What can hang from each mark
J_324: J_60
J_276: J_310 J_324
J_702: J_405 J_562
J_310: J_25 J_276 J_405 J_568
J_25: J_310
J_228: J_60
J_405: J_310 J_702
J_562: J_702

Known rows, with every way that one mark hangs from another
J_405[J_310[J_276[J_324] J_568] J_702]: [-0.16  0.59 -0.67 -0.53  1.21 -0.88 -1.26 -1.75 -0.29 -1.19 -3.55  0.63
 -0.49  1.17  1.71  2.37 -1.41 -0.69  1.73 -0.24 -0.21 -0.68 -0.84]
J_25[J_310[J_276 J_568]]: [ 0.60 -0.55 -0.38  0.50  0.25 -1.11 -1.27 -0.90 -0.16 -0.70 -2.60 -0.08
 -0.02  1.35  0.52  3.27 -0.30  1.39  1.45  1.13 -0.66 -0.34  0.04]
J_25[J_310[J_405[J_702[J_562]] J_568]]: [-0.37 -2.55 -1.01 -0.66 -0.13  0.92 -0.66 -0.76  0.25 -2.10 -2.61  1.03
 -0.07  0.91 -0.05  4.93 -2.71  0.54  0.73  0.29 -1.67  0.13  0.49]
J_276[J_324]: [-0.13 -0.33  0.45  0.09  0.24  0.23 -0.60  0.06  0.27 -0.14 -0.85  0.09
 -0.40  0.30  0.53 -0.66  0.66 -0.48  0.30 -0.44  0.58 -0.43 -0.03]
J_25[J_310]: [-0.06 -0.29 -0.27  0.06  0.24  0.07 -0.08 -0.37 -0.32 -0.95 -0.17 -0.17
  0.08  0.20 -0.23  0.51 -0.34  1.29  0.27  0.83 -0.09 -0.37  0.48]
J_310[J_405[J_702[J_562]]]: [-0.58 -2.00 -0.67 -1.25 -0.25  1.56  0.11 -0.45  0.50 -1.00 -1.58  0.80
  0.06 -0.55  0.04  2.96 -2.01 -0.73 -0.12 -0.65 -1.03  0.14  0.22]
J_276[J_310[J_25 J_568]]: [ 0.38 -1.23  0.02  0.73 -0.20 -0.98 -0.27  0.53  0.59 -0.77 -0.92  1.54
 -0.20  3.18  0.68  3.21 -1.12 -0.89  0.03  0.54 -1.54  2.01 -0.79]
J_405[J_310[J_25] J_702[J_562]]: [-0.71 -0.58 -0.59 -1.99  0.68  0.50  0.43 -1.85  0.08 -1.12 -1.18  0.92
 -0.24  0.04  0.45  2.74 -2.83 -0.48 -0.21  0.28 -1.10  0.09 -0.75]
J_702[J_405]: [-0.09  0.14  0.36 -0.94 -0.07  0.34 -0.54 -0.46 -0.46  0.53 -0.67  0.00
 -0.35 -0.78  0.11  0.38 -1.19  0.32  0.40  0.06 -0.32 -0.10 -0.22]
J_405[J_310[J_25 J_276[J_324] J_568]]: [ 0.79 -0.63 -0.36 -0.07  0.89 -1.49 -1.76 -1.40  0.10 -1.01 -3.58  0.52
 -0.56  2.28  1.46  3.07 -0.40 -0.08  1.27  0.66 -0.76  0.59 -1.13]
J_276[J_310[J_568] J_324]: [-0.23 -0.35  0.59  0.92  0.18 -0.52 -0.55  0.81  0.31 -0.35 -1.15  1.32
 -0.43  2.75  1.02  1.09 -0.20 -1.36  0.70 -0.16  0.11  0.74 -0.39]
J_702[J_405[J_310[J_568]] J_562]: [-0.43  0.54  0.18 -1.50  0.50 -0.18 -0.82 -1.73 -0.79  0.63 -1.71  0.60
 -0.50  0.07  0.14  2.67 -2.87  0.14  0.88  1.04 -0.37 -0.13 -0.51]
J_310[J_276[J_324] J_405[J_702[J_562]]]: [-0.37 -2.53 -0.17 -1.29  0.21  1.53 -0.97 -0.91  0.75 -0.79 -3.93  0.66
 -0.28 -0.25  1.18  3.45 -0.86 -1.08  0.87 -1.01 -0.49 -0.59 -0.12]
J_228[J_60]: [-0.13 -0.70 -0.54 -0.27  0.85  0.42  0.34 -0.10 -0.18  0.56  0.44  0.27
  0.52  0.73 -1.01  0.32 -0.07  0.39  0.44 -0.48 -0.67 -0.30 -0.28]
J_25[J_310[J_276 J_405]]: [ 0.83 -1.71 -0.96 -0.02  0.15  0.18 -0.93 -0.46 -0.19 -1.60 -2.53 -0.23
  0.44  0.33 -0.07  3.09 -0.20  1.48  0.86  0.86 -0.99  0.27  0.69]
J_405[J_702]: [-0.55  0.02 -0.48 -0.70  0.14  0.37  0.27 -0.37  0.08 -0.77 -0.49  0.48
 -0.07 -0.40  0.59  0.65 -1.23 -0.51  0.12 -0.74 -0.46 -0.42 -0.10]
J_562[J_702[J_405]]: [-0.52 -0.49  0.24 -1.76 -0.43  1.04 -0.28 -0.74  0.07  1.41 -1.10  0.47
 -0.33 -0.99 -0.08  0.74 -1.52 -0.41 -0.58 -0.18 -0.61 -1.05 -0.16]
J_405[J_310]: [-0.09  1.27 -0.55 -0.45  0.81 -0.37  0.29 -0.83 -0.78 -0.59  0.11  0.00
  0.16 -0.02 -0.01 -0.27 -0.87  0.30  0.17  0.61  0.25 -0.03 -0.07]
J_25[J_310[J_405]]: [ 0.42 -1.64 -0.93  0.09  0.01  0.52 -0.37  0.12 -0.27 -1.91 -0.90  0.05
  0.38  0.40 -0.63  1.76 -0.70  1.35  0.25  0.62 -0.89  0.59  0.95]
J_562[J_702[J_405[J_310[J_276 J_568]]]]: [ 0.04  0.40 -0.42 -1.81  0.47 -0.48 -1.28 -2.06 -0.63  1.00 -3.35  0.65
 -0.35  0.14  0.56  3.28 -2.24 -0.16  0.74  0.80 -0.86 -0.93 -0.78]
J_25[J_310[J_276[J_324[J_60]] J_405]]: [ 0.19 -2.53 -0.47  0.33  1.33  0.82 -1.75 -0.66 -0.29 -1.89 -3.59  0.27
  0.12  1.06  0.01  2.08  0.55  0.79  1.91  0.21 -0.60 -0.67  0.99]
J_405[J_310[J_568]]: [ 0.24  0.95 -0.60  0.14  0.72 -1.24 -0.42 -0.86 -0.70 -0.67 -0.65  0.47
 -0.02  1.25  0.11  1.26 -1.23  0.21  0.75  0.75 -0.30  0.37 -0.36]
J_702[J_562]: [-0.60 -0.69  0.50 -0.73 -0.17  0.66  0.17 -0.41  0.24  0.72 -0.32  0.14
 -0.06 -0.36 -0.08  1.01 -0.37 -0.29 -0.22  0.14  0.30 -0.42 -0.07]

Rows
[ 0.28  0.25 -0.36 -1.54  0.57 -0.31 -0.58 -1.41 -0.78 -0.56 -1.00  0.35
 -0.37  0.05  0.14  1.47 -2.37  0.56  0.26  0.79 -1.21  0.72 -0.65]	J_702[J_405[J_310[J_25]]]
[-0.83  0.29 -0.58 -1.24  0.76 -0.13  0.06 -1.72 -0.34 -0.73 -1.49  1.06
 -0.26  0.41  0.44  2.87 -2.87 -0.61  0.59  0.27 -0.52 -0.37 -0.53]	J_405[J_310[J_568] J_702[J_562]]
[ 0.41 -2.41  0.28  0.72  1.07 -0.79 -2.34 -0.89  0.64 -0.63 -4.06  0.91
 -0.68  2.61  0.99  3.18  0.69 -0.69  1.80 -0.16 -1.18  0.00 -0.68]	J_310[J_25 J_276[J_324[J_60]] J_568]
[ 0.89 -1.88  0.15  0.43  0.04 -1.14 -2.08 -0.63  0.99 -0.50 -3.73  0.51
 -0.71  2.29  1.43  3.32  0.42 -0.34  1.04  0.00 -1.07  0.56 -0.97]	J_310[J_25 J_276[J_324] J_568]
[ 0.09  0.90 -1.10 -0.69  1.02 -1.12 -0.67 -1.78 -0.58 -1.16 -2.81  0.59
 -0.09  0.81  1.18  3.11 -2.01 -0.11  1.39  0.29 -0.75 -0.27 -0.75]	J_405[J_310[J_276 J_568] J_702]
[ 0.22 -1.93 -1.51  0.03 -0.02  0.26 -0.81 -0.35 -0.01 -2.86 -2.24  0.88
  0.05  1.26 -0.02  3.87 -2.39  0.85  0.88  0.03 -1.91  0.60  0.57]	J_25[J_310[J_405[J_702] J_568]]
[ 0.28 -1.64  0.45  0.81  0.03 -0.71 -0.81  0.63  0.85 -0.88 -1.63  1.64
 -0.59  3.50  1.18  2.50 -0.47 -1.29  0.35 -0.05 -0.97  1.61 -0.76]	J_276[J_310[J_25 J_568] J_324]
[-0.71  0.88  0.37 -2.16  0.65  0.71 -0.06 -1.73 -0.95  0.70 -0.86  0.17
 -0.28 -1.21 -0.01  1.11 -2.49  0.19  0.35  0.75  0.14 -0.47 -0.30]	J_702[J_405[J_310] J_562]
[-0.10 -3.21 -0.79 -1.34 -0.39  1.44 -0.16 -0.58  0.98 -1.54 -2.06  1.21
 -0.17  0.24  0.09  4.25 -2.35 -0.66 -0.44 -0.51 -2.14  1.01 -0.25]	J_310[J_25 J_405[J_702[J_562]]]
[-0.42 -0.87 -0.82 -1.31  0.56 -0.35 -0.25 -1.86  0.25 -1.28 -1.97  1.39
 -0.44  1.26  0.67  4.26 -3.22 -0.44  0.31  0.42 -1.53  0.46 -1.02]	J_405[J_310[J_25 J_568] J_702[J_562]]
[ 0.80 -2.80 -1.45 -0.11 -0.36 -0.12 -1.02 -0.17  0.76 -2.43 -2.51  1.42
 -0.24  1.84  0.35  4.76 -2.25 -0.37  0.17 -0.55 -2.87  1.80 -0.48]	J_310[J_25 J_405[J_702] J_568]
[ 0.18 -3.57 -0.92 -0.75 -0.48  0.64 -0.84 -0.53  1.09 -1.71 -2.87  1.56
 -0.37  1.46  0.34  5.74 -2.57 -0.68 -0.01 -0.39 -2.57  1.38 -0.51]	J_310[J_25 J_405[J_702[J_562]] J_568]
[ 0.17 -1.74 -0.71 -0.59  0.26  0.84 -1.14 -0.46  0.44 -1.59 -3.68  0.48
 -0.21  0.12  1.32  2.45 -0.54 -0.79  0.91 -1.16 -0.80 -0.12 -0.04]	J_310[J_276[J_324] J_405[J_702]]
[-0.64  0.70 -0.26 -2.31  0.46  0.60 -0.01 -1.54 -0.78  0.85 -0.94  0.54
 -0.21 -0.98 -0.18  0.57 -2.40 -0.15 -0.40  0.48 -0.29 -0.98 -0.18]	J_562[J_702[J_405[J_310]]]
[ 1.15 -1.57 -0.28  0.36 -0.14 -1.36 -1.55 -0.67  0.64 -0.37 -2.90  0.46
 -0.29  2.01  0.94  4.01 -0.26  0.13  0.74  0.52 -1.54  0.85 -1.03]	J_310[J_25 J_276 J_568]
[ 1.05 -2.98 -1.44 -0.24 -0.20 -0.46 -1.54 -0.67  0.80 -2.08 -4.19  1.14
 -0.14  1.78  0.98  5.95 -1.76 -0.26  0.91 -0.37 -2.92  1.52 -0.69]	J_310[J_25 J_276 J_405[J_702] J_568]
[ 0.47 -1.34 -0.52  0.92 -0.21 -0.26 -0.20  1.18  0.14 -1.19 -1.12  1.44
  0.21  2.57  0.16  3.13 -1.19 -0.81  0.33  0.16 -1.33  2.07  0.04]	J_276[J_310[J_405 J_568]]
[ 0.16  0.03 -1.14 -1.44  1.02 -0.58 -0.26 -1.90 -0.19 -1.66 -2.36  0.52
 -0.07  0.35  1.21  3.00 -2.01  0.09  0.62  0.30 -1.28  0.11 -0.91]	J_405[J_310[J_25 J_276] J_702]
[ 0.07 -2.03 -0.99 -0.60  0.51  0.85 -1.20 -0.79  0.11 -2.42 -3.79  0.27
 -0.09  0.37  0.92  2.92 -0.97  0.52  1.29 -0.40 -0.89 -0.50  0.48]	J_25[J_310[J_276[J_324] J_405[J_702]]]
[ 0.12 -0.74 -0.56 -1.81  0.17 -0.39 -1.05 -1.68 -0.21  0.17 -2.36  1.20
 -0.63  0.94  0.10  3.39 -3.04 -0.25 -0.20  0.79 -1.90  0.29 -0.98]	J_562[J_702[J_405[J_310[J_25 J_568]]]]
[ 1.34 -2.73 -0.84 -0.16 -0.23 -0.09 -1.14 -0.28  0.66 -1.25 -2.78  0.27
  0.18  0.99  0.33  3.85 -0.13  0.30  0.28  0.20 -1.82  1.52 -0.25]	J_310[J_25 J_276 J_405]
[ 0.47 -0.31 -1.22 -0.84  0.85 -1.36 -0.94 -1.94 -0.07 -1.68 -3.30  0.88
 -0.24  1.62  1.33  4.52 -2.35 -0.08  1.14  0.45 -1.87  0.59 -1.13]	J_405[J_310[J_25 J_276 J_568] J_702]
[ 0.03 -0.81 -0.15 -0.35  2.09 -0.35 -1.38 -1.68 -0.33 -1.15 -3.02  0.47
 -0.26  1.42  0.79  1.42  0.08 -0.24  1.46  0.39 -0.46 -0.32 -0.48]	J_405[J_310[J_25 J_276[J_324[J_60]]]]
[-1.13  0.60 -0.51 -1.87  0.87  0.71  0.69 -1.63 -0.43 -0.62 -0.61  0.66
 -0.03 -0.71  0.35  1.44 -2.52 -0.49  0.11  0.06 -0.01 -0.75 -0.28]	J_405[J_310 J_702[J_562]]
[ 0.41  0.49 -0.22  0.03  1.10 -1.26 -1.48 -1.34 -0.39 -0.53 -3.03  0.21
 -0.41  1.53  1.27  1.74 -0.12 -0.07  1.61  0.51  0.28 -0.27 -0.63]	J_405[J_310[J_276[J_324] J_568]]
[ 0.65 -1.60  0.27 -0.12  0.18 -0.33 -1.36 -0.62  0.77 -0.33 -2.96  0.12
 -0.50  1.11  1.23  1.88  0.79 -0.29  0.62 -0.08 -0.48  0.22 -0.74]	J_310[J_25 J_276[J_324]]
[-0.04 -0.71  0.02 -1.67  0.32 -0.41 -1.09 -1.86 -0.38  0.12 -2.20  0.94
 -0.64  0.85  0.25  3.96 -3.13  0.24  0.51  1.12 -1.41  0.74 -1.05]	J_702[J_405[J_310[J_25 J_568]] J_562]
[ 0.69 -1.97 -1.04  0.74 -0.14 -0.25 -1.11  0.06 -0.08 -2.02 -1.72  0.47
  0.13  1.67 -0.58  3.24 -1.11  1.17  0.78  0.81 -1.37  0.95  0.60]	J_25[J_310[J_405 J_568]]
[ 0.87 -0.11 -0.50 -1.17  0.71 -1.37 -1.79 -2.04 -0.51 -0.38 -3.51  0.46
 -0.53  1.13  0.90  4.25 -2.26  0.75  1.38  1.22 -1.69  0.77 -1.19]	J_702[J_405[J_310[J_25 J_276 J_568]]]
[ 0.24 -1.71 -1.37 -0.70  0.28  0.60 -0.64 -0.85 -0.17 -2.33 -3.02  0.21
  0.34 -0.05  0.45  3.65 -1.57  1.07  1.00  0.06 -1.47 -0.14  0.58]	J_25[J_310[J_276 J_405[J_702]]]
[ 0.67 -3.01 -0.81 -0.74  0.10  0.56 -1.41 -0.60  0.96 -2.11 -4.07  0.80
 -0.40  0.95  1.41  3.76 -0.83 -0.66  0.68 -0.95 -1.85  0.75 -0.49]	J_310[J_25 J_276[J_324] J_405[J_702]]
[ 0.66 -1.83 -1.34 -0.07 -0.05 -0.16 -1.22 -0.54  0.31 -1.48 -3.70  0.76
  0.02  0.91  0.88  4.65 -1.54 -0.24  1.18 -0.53 -1.86  0.59 -0.23]	J_310[J_276 J_405[J_702] J_568]
[-0.69 -0.85  0.67  1.23  1.23 -0.26 -0.81  0.49 -0.11 -0.43 -1.46  1.69
 -0.32  3.04  0.66  0.94 -0.07 -1.70  1.32 -0.39 -0.06  0.21 -0.03]	J_276[J_310[J_568] J_324[J_60]]
[ 0.44 -0.94  0.07  0.57  0.47 -0.81 -1.77 -0.88  0.01 -0.88 -3.39  0.01
 -0.49  1.69  1.07  2.56  0.38  0.86  1.72  0.72 -0.10 -0.68  0.02]	J_25[J_310[J_276[J_324] J_568]]
